Every row comes from one small tree of marks. The marks that hang from a mark follow it in brackets, in alphabetical order. Every link used is in the known rows. Which tree was each row made from?
Known rows
fimu[similom]: [0.87 1.40 -0.26 -0.36 0.05 0.65 -0.63 -1.62 -0.16 1.93 -4.37 -1.24 -0.23 -0.37 -0.86 0.51 -1.00 -1.10 -1.60 -0.93 -0.17 -1.37 -0.15 0.22]
similom[fimu[tilun] nere[kigusa sozu]]: [1.38 -4.82 -0.30 0.96 0.43 -3.51 -1.80 3.95 -0.14 0.67 2.46 3.70 -2.59 -1.26 -2.66 -0.73 1.30 2.39 1.27 -2.10 0.59 -1.45 0.02 -1.68]
sozu[susesen[nere[fimu]]]: [-1.52 -1.12 -0.43 -1.04 2.97 -3.46 -1.82 -2.30 -2.72 1.66 0.47 3.91 -1.81 1.10 3.20 0.45 0.66 2.36 3.83 -0.09 -0.17 -0.90 -0.52 -1.75]
fimu[tilun]: [-0.53 -1.57 -0.57 -0.38 -0.88 -1.08 1.35 0.76 -0.11 1.19 1.61 -0.07 -1.25 -1.73 -1.99 2.23 -0.52 -0.71 0.70 -0.18 0.74 -2.05 -1.30 0.37]
tilun[susesen[nere[fimu] sozu]]: [-2.41 -3.08 0.08 -1.35 0.95 -3.94 -1.82 1.43 -1.29 1.54 2.17 5.47 0.14 3.30 -1.42 -1.31 0.19 2.16 2.14 0.83 1.49 2.25 -1.39 -1.23]
susesen[sozu]: [-2.01 -1.93 -0.39 0.43 0.39 -2.98 -0.70 0.51 -0.73 0.15 -0.67 0.85 -0.47 1.51 -0.28 -0.58 -0.58 1.33 -0.42 0.45 1.49 -0.31 -0.94 -0.49]
sozu[susesen]: [0.08 1.43 -0.82 -0.33 1.56 -2.79 -0.74 -1.22 -1.60 0.95 0.25 0.77 -0.86 -0.40 2.11 1.03 0.01 1.15 0.93 -0.52 -0.33 -0.55 -1.06 -0.63]
tilun[susesen[nere[similom] sozu]]: [-2.56 -0.79 -0.46 -0.23 1.75 -2.04 -0.64 1.74 0.34 0.86 1.65 3.31 5.54 2.71 -3.04 -0.04 0.28 -0.31 0.54 1.53 1.35 2.95 -0.80 0.15]
similom[kigusa]: [0.72 -2.02 -0.66 -0.17 0.13 0.13 -0.14 0.18 0.86 -0.06 1.71 0.57 1.75 0.74 -2.97 -1.16 -0.40 1.30 1.29 -0.35 0.29 -1.42 0.81 -0.12]
fimu[similom[kigusa nere[sozu]] tilun]: [1.13 -2.85 -1.02 0.59 0.90 -3.31 -2.75 1.12 0.57 2.70 -0.99 1.20 -0.89 0.13 -2.27 -0.89 -0.90 0.42 -0.40 -1.38 -0.55 -4.29 -0.29 -1.44]
susesen[nere[fimu sozu]]: [-0.47 -3.69 0.73 1.33 1.78 -1.04 -2.65 -2.93 -1.48 0.91 -1.04 3.52 -2.24 2.65 4.89 -1.54 1.42 3.05 1.21 0.11 -0.46 -0.91 0.96 -2.63]
tilun[susesen[nere]]: [-0.34 1.31 0.24 -1.07 0.32 0.09 0.34 1.39 -0.58 1.16 3.54 3.12 1.77 1.59 -1.27 1.04 0.12 -1.48 0.97 1.25 -0.19 0.12 -1.27 0.36]
similom[fimu kigusa]: [1.61 -3.77 -0.83 -1.32 0.18 2.94 -0.30 0.81 1.10 0.25 3.34 0.87 2.71 0.09 -4.68 0.28 -0.32 1.53 3.23 -1.24 0.90 -1.66 0.63 0.20]
similom[kigusa nere]: [-0.35 -1.30 -0.41 -0.63 1.17 -2.35 -1.73 3.44 1.14 -0.60 3.66 2.34 1.95 0.70 -2.25 -2.26 0.00 1.01 1.80 -0.01 -0.76 -0.32 0.15 -0.52]
kigusa[similom]: [0.48 2.83 -0.14 0.24 1.39 0.44 -1.34 -0.23 0.89 -0.34 1.82 -1.48 1.86 -0.78 -2.11 1.38 0.69 -2.24 -0.62 -0.55 0.13 2.10 -0.28 0.92]
sozu[susesen[nere]]: [-1.51 1.33 -0.58 -0.24 2.79 -2.29 -0.33 -1.64 -2.68 1.19 1.06 2.74 -0.56 0.82 3.53 2.11 0.02 0.41 2.19 0.50 -0.44 -3.15 -1.41 -0.42]
fimu[similom[nere] tilun[susesen[sozu]]]: [-1.51 -0.39 -1.02 -1.82 -0.18 -6.81 -1.51 5.41 -0.12 3.69 0.97 2.57 -0.43 -0.08 -5.42 0.76 -1.68 -1.41 -0.91 -0.20 1.34 0.30 -3.48 0.00]
tilun[susesen[nere[kigusa] sozu]]: [-1.63 -1.33 -0.03 0.32 0.57 -4.83 -0.07 2.40 -1.41 0.48 0.99 5.60 0.77 2.98 -3.40 -1.63 0.15 0.93 -0.27 0.59 1.73 0.83 -1.18 -0.49]
nere[kigusa similom sozu[susesen] tilun]: [0.44 -1.77 -1.31 3.56 1.51 -3.68 -1.43 -2.17 -0.17 0.35 -3.34 2.28 1.88 -1.48 -1.05 -0.77 2.36 2.41 0.15 -0.82 -0.15 4.67 1.93 -1.42]
tilun[susesen[sozu]]: [-0.78 -0.50 -0.33 -0.72 -0.52 -3.63 -0.72 2.51 -0.18 0.90 1.53 2.04 1.02 1.86 -2.86 -0.71 -0.59 0.55 -0.60 0.43 1.54 2.52 -1.49 0.17]
sozu[susesen[nere[fimu similom]]]: [-1.63 -1.46 -0.84 -0.77 3.90 -2.41 -2.05 -2.44 -1.30 1.36 -0.73 3.23 2.19 0.92 1.98 -0.18 1.52 2.45 3.80 -0.17 -0.16 2.54 1.07 -1.73]
kigusa[similom[nere[susesen]]]: [-0.03 2.18 -0.57 0.85 2.56 -4.47 -3.52 1.73 0.56 1.50 4.69 1.45 2.63 -0.34 -2.88 1.52 1.76 -1.49 -0.06 0.35 -1.17 4.34 -1.22 0.27]
kigusa[similom[fimu[tilun] nere]]: [0.21 -0.36 -0.69 -1.69 1.61 -0.64 -1.76 4.51 1.17 0.88 7.44 0.86 1.47 -3.08 -5.85 3.57 0.54 -2.33 2.53 -1.09 0.86 1.02 -2.26 1.07]
similom[fimu[tilun]]: [0.58 -3.27 -0.86 -1.26 -0.81 1.64 1.02 1.67 0.25 1.62 3.36 0.23 -0.46 -2.29 -3.97 3.65 -0.43 0.19 2.99 -1.00 1.63 -2.00 -1.60 0.60]
nere[fimu kigusa susesen]: [1.20 -4.47 -0.47 1.03 0.23 -4.85 -1.60 -0.90 -0.69 1.98 -1.10 3.81 -1.55 0.72 -2.77 -2.00 2.26 4.66 0.69 -1.34 0.10 4.74 1.51 -1.98]

Write each row's tree
[1.49 -5.03 0.18 2.00 -1.80 -3.52 -1.65 0.75 0.49 0.94 -0.48 4.62 -0.92 -0.12 -4.14 -3.04 2.44 3.32 0.50 -0.64 0.49 7.48 1.82 -1.71]
nere[fimu kigusa sozu tilun[susesen]]
[0.13 -2.73 -1.78 -1.52 -1.08 -3.88 -0.07 2.39 0.53 3.77 0.35 1.37 1.45 0.66 -8.51 1.18 -2.43 -0.10 -0.35 -0.85 2.26 -1.85 -2.54 0.36]
fimu[similom[kigusa] tilun[susesen[sozu]]]
[-2.15 -1.83 -2.04 0.62 2.54 -0.45 0.22 -1.79 0.34 0.77 2.29 3.32 6.94 -0.41 -3.60 2.46 0.71 0.60 4.75 1.28 0.14 0.69 -0.14 0.34]
sozu[susesen[nere[similom[kigusa] tilun]]]
[0.18 -1.95 -0.76 3.21 0.52 -4.24 -3.25 -0.94 0.02 4.15 -2.22 2.39 0.17 -0.51 -0.88 1.71 1.19 0.51 -1.34 0.51 -1.51 1.63 -1.14 -0.98]
fimu[similom[nere[sozu susesen tilun]]]
[0.59 -2.32 -0.54 0.12 0.62 -3.53 -0.97 0.28 0.33 0.78 1.22 1.49 -1.71 -2.32 -6.20 -0.22 1.41 0.51 0.80 -2.19 1.64 4.25 0.84 -0.48]
nere[fimu[tilun] kigusa[similom]]
[1.32 -4.96 -0.12 2.24 0.65 -3.92 -3.35 -2.94 -0.84 2.87 -1.15 2.11 -1.81 1.77 2.31 -1.27 2.18 4.90 0.48 -0.58 -0.79 2.72 1.25 -2.79]
nere[fimu sozu susesen]
[-0.42 -2.56 0.30 -0.48 1.00 -5.30 -2.70 3.44 -0.01 -0.73 0.01 4.63 -1.89 0.24 -1.77 -4.98 1.79 3.13 1.26 -1.34 -0.10 3.98 1.82 -2.25]
similom[nere[fimu kigusa]]
[0.27 -4.00 -1.05 0.74 -0.38 2.56 0.71 1.31 2.01 -0.55 0.25 1.98 4.98 -3.12 -8.08 0.57 1.96 0.73 2.52 -0.83 1.56 5.62 2.01 0.86]
nere[kigusa similom[fimu] tilun]
[-0.62 -6.60 -0.44 1.19 0.41 -3.47 -3.73 1.44 1.42 0.13 2.42 4.47 0.34 0.40 -2.13 -3.31 1.73 3.82 3.12 0.28 -0.37 3.01 1.32 -2.32]
similom[kigusa nere[fimu sozu tilun]]
[2.01 -2.92 0.36 1.38 1.33 -2.35 -3.22 3.10 0.00 -0.52 0.79 3.81 -1.24 0.51 -0.35 -3.13 1.71 2.78 0.64 -1.93 -0.13 0.48 1.42 -1.92]
similom[fimu nere[kigusa sozu]]
[0.43 -1.35 -0.21 2.89 0.26 -3.74 -2.59 0.78 0.27 1.10 -4.59 2.88 -1.20 -0.96 -2.24 -2.03 1.04 0.39 -1.89 -0.80 -0.76 1.37 0.69 -1.30]
fimu[similom[nere[kigusa sozu tilun]]]
[-0.34 -1.39 -1.17 0.61 1.26 -1.43 -2.62 2.57 1.60 2.17 7.59 2.53 4.63 -3.00 -7.39 4.77 2.15 -1.42 3.19 0.41 0.08 5.41 -2.16 1.50]
kigusa[similom[fimu nere[susesen tilun]]]
[0.51 -1.59 -0.54 -1.20 -2.01 -0.14 -0.99 0.22 1.14 3.45 -1.81 1.78 1.06 -1.54 -6.08 1.13 0.18 -0.21 0.91 -0.29 0.54 6.06 -0.43 0.20]
nere[fimu[similom] tilun[susesen]]
[-0.33 -0.55 0.10 4.03 1.55 -0.94 -1.35 -2.40 -0.42 -0.45 0.55 2.98 1.28 -0.28 -2.15 0.81 2.20 -1.23 -0.33 0.40 0.13 1.62 0.33 0.05]
susesen[nere[kigusa[similom] sozu tilun]]
[0.14 -4.56 -0.94 -2.70 -0.56 -5.01 -1.74 6.05 1.65 2.10 7.38 4.59 0.66 -0.22 -7.08 -1.71 0.32 1.98 4.01 -0.54 0.44 2.99 -0.67 -1.18]
similom[kigusa nere[fimu[tilun[susesen]]]]
[0.80 -1.30 0.44 2.29 1.36 -4.78 -3.04 2.34 -0.34 -0.97 -0.96 3.45 -2.43 1.29 1.58 -4.67 1.77 2.26 -1.18 -1.08 -0.99 1.07 1.56 -2.21]
similom[nere[kigusa sozu]]
[-2.81 -0.19 -0.97 0.77 1.42 -1.55 0.47 -1.99 -2.04 1.41 2.18 3.49 0.56 -0.92 0.71 4.03 0.26 -0.31 3.48 1.70 0.02 -1.52 -2.43 0.48]
sozu[susesen[nere[tilun]]]
[-1.02 -3.93 -0.80 1.04 0.88 3.09 1.10 0.28 1.05 -0.20 0.89 3.93 5.77 -1.86 -6.76 1.63 1.88 0.13 3.60 0.07 1.39 2.29 1.37 0.89]
susesen[nere[kigusa similom[fimu] tilun]]
[-1.35 -2.62 -0.67 1.18 -1.98 -4.76 0.52 3.13 0.34 0.37 1.20 4.15 1.29 0.01 -7.47 -0.59 0.44 1.13 -0.20 0.54 2.32 5.30 -0.99 0.48]
nere[kigusa tilun[susesen[sozu]]]
[-0.76 -0.87 -0.33 -1.13 -0.51 -1.25 1.54 2.22 -0.51 2.40 5.47 3.08 0.65 -0.11 -3.31 3.08 -0.40 -1.97 1.90 1.05 0.56 -1.71 -2.77 0.80]
fimu[tilun[susesen[nere]]]
[0.49 1.48 -0.16 -1.23 2.49 0.38 -3.07 3.80 1.37 -0.33 5.73 0.97 2.68 -1.54 -3.91 1.43 1.03 -1.84 1.67 -1.10 0.04 2.58 -0.92 0.80]
kigusa[similom[fimu nere]]
[1.01 1.12 0.26 1.15 1.73 -2.71 -3.87 0.34 -0.18 1.86 -4.18 0.54 -1.56 0.80 2.77 -2.00 -0.02 -0.01 -2.42 -0.85 -1.50 -1.38 0.13 -1.67]
fimu[similom[nere[sozu]]]
[-1.23 -2.87 -0.53 -1.38 0.74 -0.84 -0.25 -2.12 -1.43 3.71 -2.18 1.89 -2.37 -0.53 -1.63 2.24 -0.83 -0.15 1.97 -0.67 0.71 -2.92 -1.12 -0.83]
susesen[nere[fimu[similom tilun]]]
[0.90 -0.97 -1.31 -0.06 1.41 -4.19 -2.79 1.11 0.66 3.51 0.19 2.14 2.61 0.63 -4.41 -0.16 -0.19 0.91 0.04 -0.64 -1.33 -1.07 -0.37 -0.73]
fimu[similom[kigusa nere[susesen]]]
[-0.67 0.99 -0.60 0.78 2.72 -3.98 -0.40 -1.41 -2.93 0.55 -0.10 4.25 -1.41 0.84 1.47 0.01 0.63 1.25 1.43 -0.65 -0.02 -1.84 -0.36 -0.90]
sozu[susesen[nere[kigusa]]]
[0.27 -3.71 -1.35 -1.20 0.20 2.26 0.96 1.69 1.64 1.22 2.10 -0.52 3.67 -2.73 -5.50 2.90 0.41 -0.31 2.90 -1.07 1.70 0.85 0.19 0.70]
nere[similom[fimu[tilun]]]
[0.44 -3.20 -0.56 3.93 -0.02 -0.74 -0.62 -1.10 1.34 -0.67 -3.67 1.60 2.89 -0.92 -2.95 -2.00 2.53 1.54 -0.76 -0.27 0.21 5.19 2.94 -0.77]
nere[kigusa similom sozu tilun]
[-3.32 -7.32 -1.65 1.62 0.43 -4.74 -1.41 -1.08 0.97 2.60 -1.00 3.05 4.02 -0.01 -5.19 0.75 2.13 4.06 2.10 1.15 1.68 7.94 0.19 -0.83]
nere[fimu similom susesen[sozu] tilun]
[-2.22 -3.73 -0.68 -1.20 -0.81 -3.07 -1.46 6.77 1.21 1.03 5.92 5.17 2.92 -0.60 -7.39 1.42 0.24 0.26 3.04 1.17 1.88 4.68 -2.87 0.74]
similom[fimu nere[tilun[susesen[sozu]]]]
[-0.19 -0.39 0.29 0.39 2.64 -1.70 -2.18 -1.22 -0.77 -0.47 0.76 3.49 0.29 0.55 -2.82 -1.40 2.05 0.23 1.29 -1.17 0.74 2.87 1.38 -0.84]
susesen[nere[fimu kigusa[similom]]]
[2.08 -2.24 -0.33 3.00 0.41 1.07 -1.83 -0.83 0.92 -0.21 1.56 1.32 1.85 -2.36 -5.50 1.40 2.21 0.17 0.59 -1.57 1.20 3.99 0.95 0.35]
nere[kigusa[similom[fimu]] sozu tilun]
[-0.08 0.47 -0.95 1.80 1.93 -5.00 -3.47 -0.72 -1.12 2.92 -3.10 2.32 -1.19 -1.28 1.98 1.11 0.32 0.44 -0.26 -0.27 -1.45 -0.35 -1.38 -1.35]
fimu[similom[nere[sozu[susesen] tilun]]]
[-0.97 -3.71 -0.90 2.33 0.29 -7.23 -0.95 -0.12 -1.29 1.44 -1.04 3.42 -0.70 1.77 -3.02 -1.23 0.86 3.33 -1.15 -0.35 1.36 1.81 -0.21 -0.92]
nere[kigusa susesen[sozu]]
[-0.93 -5.55 0.08 0.97 0.98 -2.18 -1.31 -2.34 -1.64 2.08 0.79 3.34 -3.24 1.08 2.72 0.37 0.81 2.30 2.09 -0.05 0.39 -2.71 -0.55 -2.27]
susesen[nere[fimu[tilun] sozu]]
[-2.30 -4.90 -0.52 1.25 0.88 -0.69 -0.06 -0.77 0.89 -0.29 -1.31 4.75 3.45 -0.84 -4.66 -1.19 2.53 1.72 3.02 0.40 0.85 5.56 2.22 -0.63]
susesen[nere[fimu kigusa similom tilun]]
[-2.20 -7.62 -1.16 2.42 -0.74 -7.40 -1.31 -0.47 -0.76 2.01 -0.63 5.38 -0.86 0.28 -5.40 -0.85 1.93 5.14 1.38 0.26 2.15 5.96 0.02 -1.32]
nere[fimu kigusa susesen[sozu] tilun]
[-1.37 -4.90 -0.81 -1.52 -1.17 -5.90 -0.59 2.83 -0.36 2.67 2.90 3.19 -1.77 0.48 -4.78 -0.07 -0.38 2.18 1.62 -0.22 2.63 3.38 -1.88 -0.93]
nere[fimu[tilun[susesen[sozu]]]]
[-1.93 -6.56 -1.95 1.39 0.33 -1.03 -0.50 0.26 1.20 2.59 1.55 2.17 6.30 -0.88 -7.26 3.74 1.35 2.08 2.73 0.89 2.23 5.23 -0.87 0.69]
nere[similom[fimu] susesen[sozu] tilun]
[-0.73 -0.28 -0.48 1.02 -0.15 -3.04 -0.99 2.37 0.62 1.03 -2.89 2.85 0.03 -2.20 -5.43 -0.90 0.38 -0.92 -0.76 -0.31 -0.16 2.25 0.27 0.23]
fimu[similom[nere[kigusa tilun]]]
[-2.28 -7.70 -1.38 0.30 -0.05 -7.51 -1.02 -0.15 -1.23 4.10 1.22 3.15 -2.29 0.70 -3.05 1.72 0.42 4.01 1.90 -0.09 2.21 1.55 -2.03 -1.58]
nere[fimu[tilun] susesen[sozu]]
